Known rows, with every way that one mark hangs from another
K_542{K_22{K_301 K_513}}: [ -4  19   3  11 -15   3  24  17   9   0  13 -23 -22  36 -28  12  -6  -1
  -4   3  15   7  20  -8 -10   9]
K_301{K_22{K_513} K_718{K_321}}: [ 23  20   9 -20  -4  10  25  24  12 -15  10 -46 -24  32 -34  -5 -17 -18
  -3 -20  35  20  14 -19   0   9]
K_301{K_22 K_718}: [ 13   3  -4 -24   0   9  20  17   4 -14   7 -18 -16  17 -12  -2 -10  -8
   1 -29  27  11  -1 -11   0  10]
K_321{K_22{K_301 K_542{K_276}}}: [-26  14  -6   9  -8   2  27 -20  22  -5  17 -15 -17  -2 -23  32  -3  -5
  -6  13  50   6  26  13  10   3]
K_321{K_718{K_301 K_542{K_22{K_319} K_276}}}: [-26  20 -34  -3  -3   4  24 -10   1 -15  22 -15 -31 -12 -13  15 -21 -25
  -2  -5  56   3  28   7  10   7]
K_269{K_319{K_22{K_513}}}: [ 20  20  11  13 -11   8   1  44  -7  10 -13 -12  -3  23 -12 -18  -4  15
   2   1 -27   5   3  25 -20 -10]
K_22{K_319 K_513}: [  6  23 -21   5 -10   2   3   3  -1   8 -10  -2  -2  14  -7  -3  -9  -1
  -7  -3  -8   2   2   8   2   2]
K_319{K_22{K_301 K_321 K_513 K_542} K_269}: [ -1  30  29  33 -12   6  33  -9  12   3  -1 -25 -12  23 -38 -10   0  13
  -7   2  27  30  26  30 -22  -6]
K_718{K_321{K_22}}: [ 14   5  12  -5  -2  -1  13  -4  12 -12  18 -28  -6   5 -27  16  -3 -17
  -2   4  17   4   9   5  14   1]
K_542{K_22{K_319 K_513} K_276 K_321{K_718}}: [-17  37 -34 -29 -21   1  36  23  -9   0  23 -33 -26  33 -10  24 -18 -23
  -7   2 -17  -5  26   6 -13  16]
K_319{K_22{K_321 K_542{K_276}} K_269}: [-21  19   8  13  -1   3  26  -6   0   0   3 -15 -14  -8 -11   4  12   2
  -2  10   5  10   8  21 -22 -11]
K_321{K_718{K_542{K_22}}}: [ -4   4   3  -1  -7  -1  29   4   1 -12  22 -14 -23   1 -14   2 -18  -7
   2 -16  24   2  22 -12   2  10]
K_542{K_276 K_321{K_22 K_718{K_301}}}: [-13  11 -16 -29  -5   5  25  -5  10 -14  33 -38 -17   8 -21  37 -22 -31
   0  13  33   5  38  29  12   7]
K_321{K_718{K_301{K_22} K_542}}: [  5   3   8  -3   2   8  15   0  15 -17  17 -22 -20  -4 -25   0 -27 -13
   3 -24  81  15  29   8  24   8]
K_319{K_22{K_321 K_513 K_542{K_276}}}: [-28  28   6  14 -12   2  25   4  19  11  -4 -25  -5   0 -18  11   9   1
  -8  26  10   6  21   6 -11  -7]
K_301{K_718{K_321}}: [ 10   6   6 -15   5   4  14  -7   0 -18   8 -25 -11   5 -15 -12  -7 -17
  -2  -9  24  19   9 -11  -6   0]
K_513{K_22}: [ -1   7   3  -5  -1   6   5  -3   3   2   6  -2   4  -3   5  -3  -6  -8
   1 -13  26   7  10  -9  -1   9]
K_22{K_542}: [-15   2   8   7  -2  -5  13 -13   6  -3   5  -1  -2  -6  -4   1  -1   8
  -4  -7   9   7   7 -15   6  -3]
K_319{K_22{K_321} K_269}: [ 12  11  17  10   0   5  14   4  -6   0  -2 -12  -3   6 -13  -9  10   3
   2   0  -9  11  -2  33 -23  -7]
K_269{K_319{K_22{K_301 K_513 K_542{K_321}}}}: [  1  28  33   9 -22   2  21  17  -4   6   2 -30  -7  35 -29  -9  -1  16
  -7  -1   6  21  28  36 -25  -8]
K_301{K_22}: [  9   2   5 -10  -2   4   7  18   6  -3   6 -11  -8  11  -8   8  -2  -3
   1 -16  17  -1  -4  -2   7   8]
K_542{K_22{K_513} K_276 K_321{K_718}}: [-19  26 -15 -28 -18   1  36  32  -3  -1  28 -41 -29  34 -13  28 -17 -21
  -2  10 -15  -4  33  -7 -17  14]
K_319{K_22{K_301{K_718}} K_269}: [ 15  19   3   7   0  14  20  10 -15 -13  -7 -11 -13  17 -15 -28  -7   3
   2 -13  17  24   8  36 -33  -3]
K_22{K_513}: [  4  12  -2   6  -8   2   4  12   7   7  -4 -10  -5  16 -11  -1  -8   1
  -2   4  -7   2   9  -5  -1   1]
K_513{K_22{K_301 K_321{K_718} K_542}}: [-15  14  27   6  -5   8  42 -46  28  -6  24 -18  -3   4 -22  -1 -19  -7
  -8 -19  94  39  51   3   2  17]
K_22{K_319 K_542}: [-14  12 -11   5  -5  -5  12 -23  -1  -1  -1   8   2  -7  -2  -2  -3   5
  -9 -14   8   6   0  -2  10  -1]
K_542{K_22{K_301 K_319} K_321{K_718}}: [ -5  23 -10 -22 -17   0  36  -6 -11 -11  26 -23 -14  32 -16  11 -14 -16
  -9 -15  20  10  26  24 -11  19]
K_718{K_321{K_22{K_301 K_319 K_513}}}: [ 19  33  -3   9 -14   4  19 -13  17  -5   9 -33 -10  26 -45  12 -13 -17
 -11   5  42  15  24  30  12   7]
K_301{K_22{K_319 K_321 K_513 K_542}}: [  0  23   4   0 -15   0  33 -11  24   3   8 -23 -12  21 -32  14  -4  -1
 -13 -22  35  16  10  -5  15   9]

Rows
[ -5  20  20  26  -4   4  18  -2  -7  -5  -4  -5  -6   5 -16 -18   0  16
  -3  -6  18  19  12  30 -20  -9] -> K_319{K_22{K_301 K_542} K_269}
[ 10  17  -1  12  -1   6  15 -36  -2  -3   4  -4 -13  17 -23  -3   2  -5
  -5 -12  36  23   7  45 -13   3] -> K_22{K_301 K_319{K_269} K_321}
[  2  34   5  16 -16   0  25 -12   6  -7  13 -32 -28  18 -43   2  -6 -17
 -10  -6  57  13  27   4   0   7] -> K_718{K_321 K_542{K_22{K_301 K_319 K_513}}}
[-10  23  12  18 -14  -1  17  19   7   8 -11 -14   5   6 -13 -10  -3  15
  -7   6 -10   6  13  -3  -5  -8] -> K_319{K_22{K_513 K_542}}
[  2  29 -17 -25 -22  -2  37  19 -10  -3  23 -31 -16  41 -16  11 -22 -15
  -8 -14 -20   3  21   3  -8  16] -> K_542{K_22{K_319 K_513} K_321{K_718}}
[  2   3   4 -26  -6  -2  20 -17  -9 -13  11 -22 -14   3 -14  -5  -4 -13
   0 -17  27  12  16   2  -8   3] -> K_301{K_718{K_542{K_321}}}
[-33  17  -5 -21  -7   2  33 -26   1 -12  16 -27 -21  10 -15  13  -2 -12
  -7   1  46  20  31   5 -17   5] -> K_22{K_301{K_718} K_542{K_276 K_321}}
[-27  12   3 -28  -9  -2  23   8   3  -3  21 -28 -19   8  -9  31   5 -10
  -5  -5  21  -2  12  -6   1   7] -> K_301{K_22{K_542{K_276 K_321}}}
[ -3  15  12   2 -12   2  23  18  17   1   7 -22 -15  20 -23   9 -11   7
  -6 -18  20   8  11 -23  12   6] -> K_301{K_22{K_513 K_542}}
[  6  15 -14   6  -6  -1  28 -18  -3 -11  14  -3 -16   5 -19  11 -13   2
  -4 -26  -2   8  -2  17  10  -2] -> K_321{K_22{K_319{K_269} K_542}}
[  9  30  -9  -7 -12   1  42 -16  15 -18  14 -38 -18  19 -42   5 -23 -15
 -12 -19  28  24  20  -9  15   2] -> K_301{K_718{K_321{K_22{K_319 K_513 K_542}}}}
[-20  39   1  29 -10   9  21  15   0   5  -7 -17 -21  13 -20  -5  -5   9
  -3  14  15  14  24  28 -26  -9] -> K_319{K_22{K_301 K_513 K_542{K_276}} K_269}
[ -8  13 -17   1  -4   2  26 -13   0 -18  22 -13 -22  -4 -20   2 -25 -17
  -2 -21  52  11  24   5  15   7] -> K_321{K_718{K_301 K_542{K_22{K_319}}}}
[-16  21  -1 -20 -12  -3  22 -28  -7   0  15  -9   6   2   1   4  -3 -11
 -10 -27  24  13  15  -3   1  11] -> K_513{K_22{K_319 K_542{K_321}}}
[ 25  17 -23 -20   2  12  22  11 -16 -18   5 -10 -27  23 -11 -11 -17  -8
   1 -48  13  15 -12  14  -8   9] -> K_301{K_22{K_319{K_269}} K_718}
[-34  28   2  -3 -17  -1  23 -11   9   6  11 -30 -18  20 -22  22  -1  -6
 -10  19  30  11  37   8 -11   3] -> K_22{K_301 K_513 K_542{K_276 K_321}}
[ -2   3  21  10   7  -1  -2 -27  10 -16  12 -25 -13 -18 -28  -4  -5 -20
   0   2  70  16  23   1  16  -7] -> K_718{K_301 K_321 K_542}
[ 21  14 -22   0  -4   3  15  -5  -9  -8   9  -2 -14  11 -15   9 -11  -6
   1 -19 -11   2  -8  33   4   1] -> K_321{K_22{K_319{K_269}}}
[ -8  10 -17 -33  -9   1  31 -13   2 -15  23 -34 -27   1 -23  27  -5 -26
   1  -1  33   1  23  14  -1   6] -> K_301{K_718{K_542{K_276 K_321{K_22}}}}
[-36  19  12   7  -4   8  30 -44  27   2  18 -16 -10  -6 -15  18   5 -13
  -7   4  90  25  39   1  -5  10] -> K_513{K_22{K_301 K_321 K_542{K_276}}}
[ -9  23 -40 -11  -2   6  33  -1 -22 -19  15 -11 -49   3 -10   2  -9 -19
   3 -26  15   4   0   3 -20   4] -> K_301{K_718{K_542{K_22{K_319{K_269}} K_276}}}
[-21  14 -15  -4  -6   7  41 -22  20 -16  18 -22 -25   5 -27  23 -11 -10
  -5   0  58  18  29   6   3   5] -> K_321{K_22{K_301{K_718} K_542{K_276}}}
[-26   8 -13  -1  -5  -1  17   6   0  -4  16 -12 -31 -10  -7  21   6 -13
   2   6  20 -12   9 -14  -4   3] -> K_718{K_542{K_22 K_276}}
[ 10  27 -19 -20 -17   4  29  -6   9  -9  23 -38  -9  30 -35  21 -35 -24
  -7  -6  21  14  36  34  18  10] -> K_542{K_321{K_22{K_319 K_513} K_718{K_301}}}
[ 12  12  -7   3   2   3  13 -25  -7  -2   4  -1 -11   9 -12  -2   3  -6
  -2 -16   2  13  -6  29  -9   0] -> K_22{K_319{K_269} K_321}
[ 14  13  19  17  -5   9   0  21  -8   3  -9  -4  -1  14 -11 -19   4  14
   1   0  14  12   7  46 -23  -8] -> K_269{K_319{K_22{K_301}}}
[-25   6  -1  -1  -6  -2  27 -13  12  -3  23 -22 -31  -8 -18  29  14 -18
   0  10  37  -4  15  -9  -5   4] -> K_718{K_542{K_22{K_321} K_276}}
[ 11   9   1 -28 -11   4  35 -16   5 -17  22 -35 -14  30 -32  18  -9 -17
  -4  -8  34  18  25  25  -5  11] -> K_542{K_321{K_22{K_301{K_718}}}}
[ 10  28 -22   4 -12   3  24  23 -15  -3  11 -12 -30  35 -16   2 -12  -3
  -1 -20 -32   2  -5   0 -15   4] -> K_542{K_22{K_319{K_269} K_513}}
[ 13  26  14  15  -2  13  26   9   8  -5   6 -33 -12  22 -33 -13 -23  -6
   1   1  21  29  32  38 -13  -5] -> K_319{K_22{K_321{K_718{K_301}} K_513} K_269}
[ 22  31 -18  -2  -3  15  21  19   1 -11  12 -24 -27  33 -28  -6 -42 -11
   0 -34  33  22  19  27   8   9] -> K_321{K_718{K_301{K_22{K_319{K_269} K_513}}}}
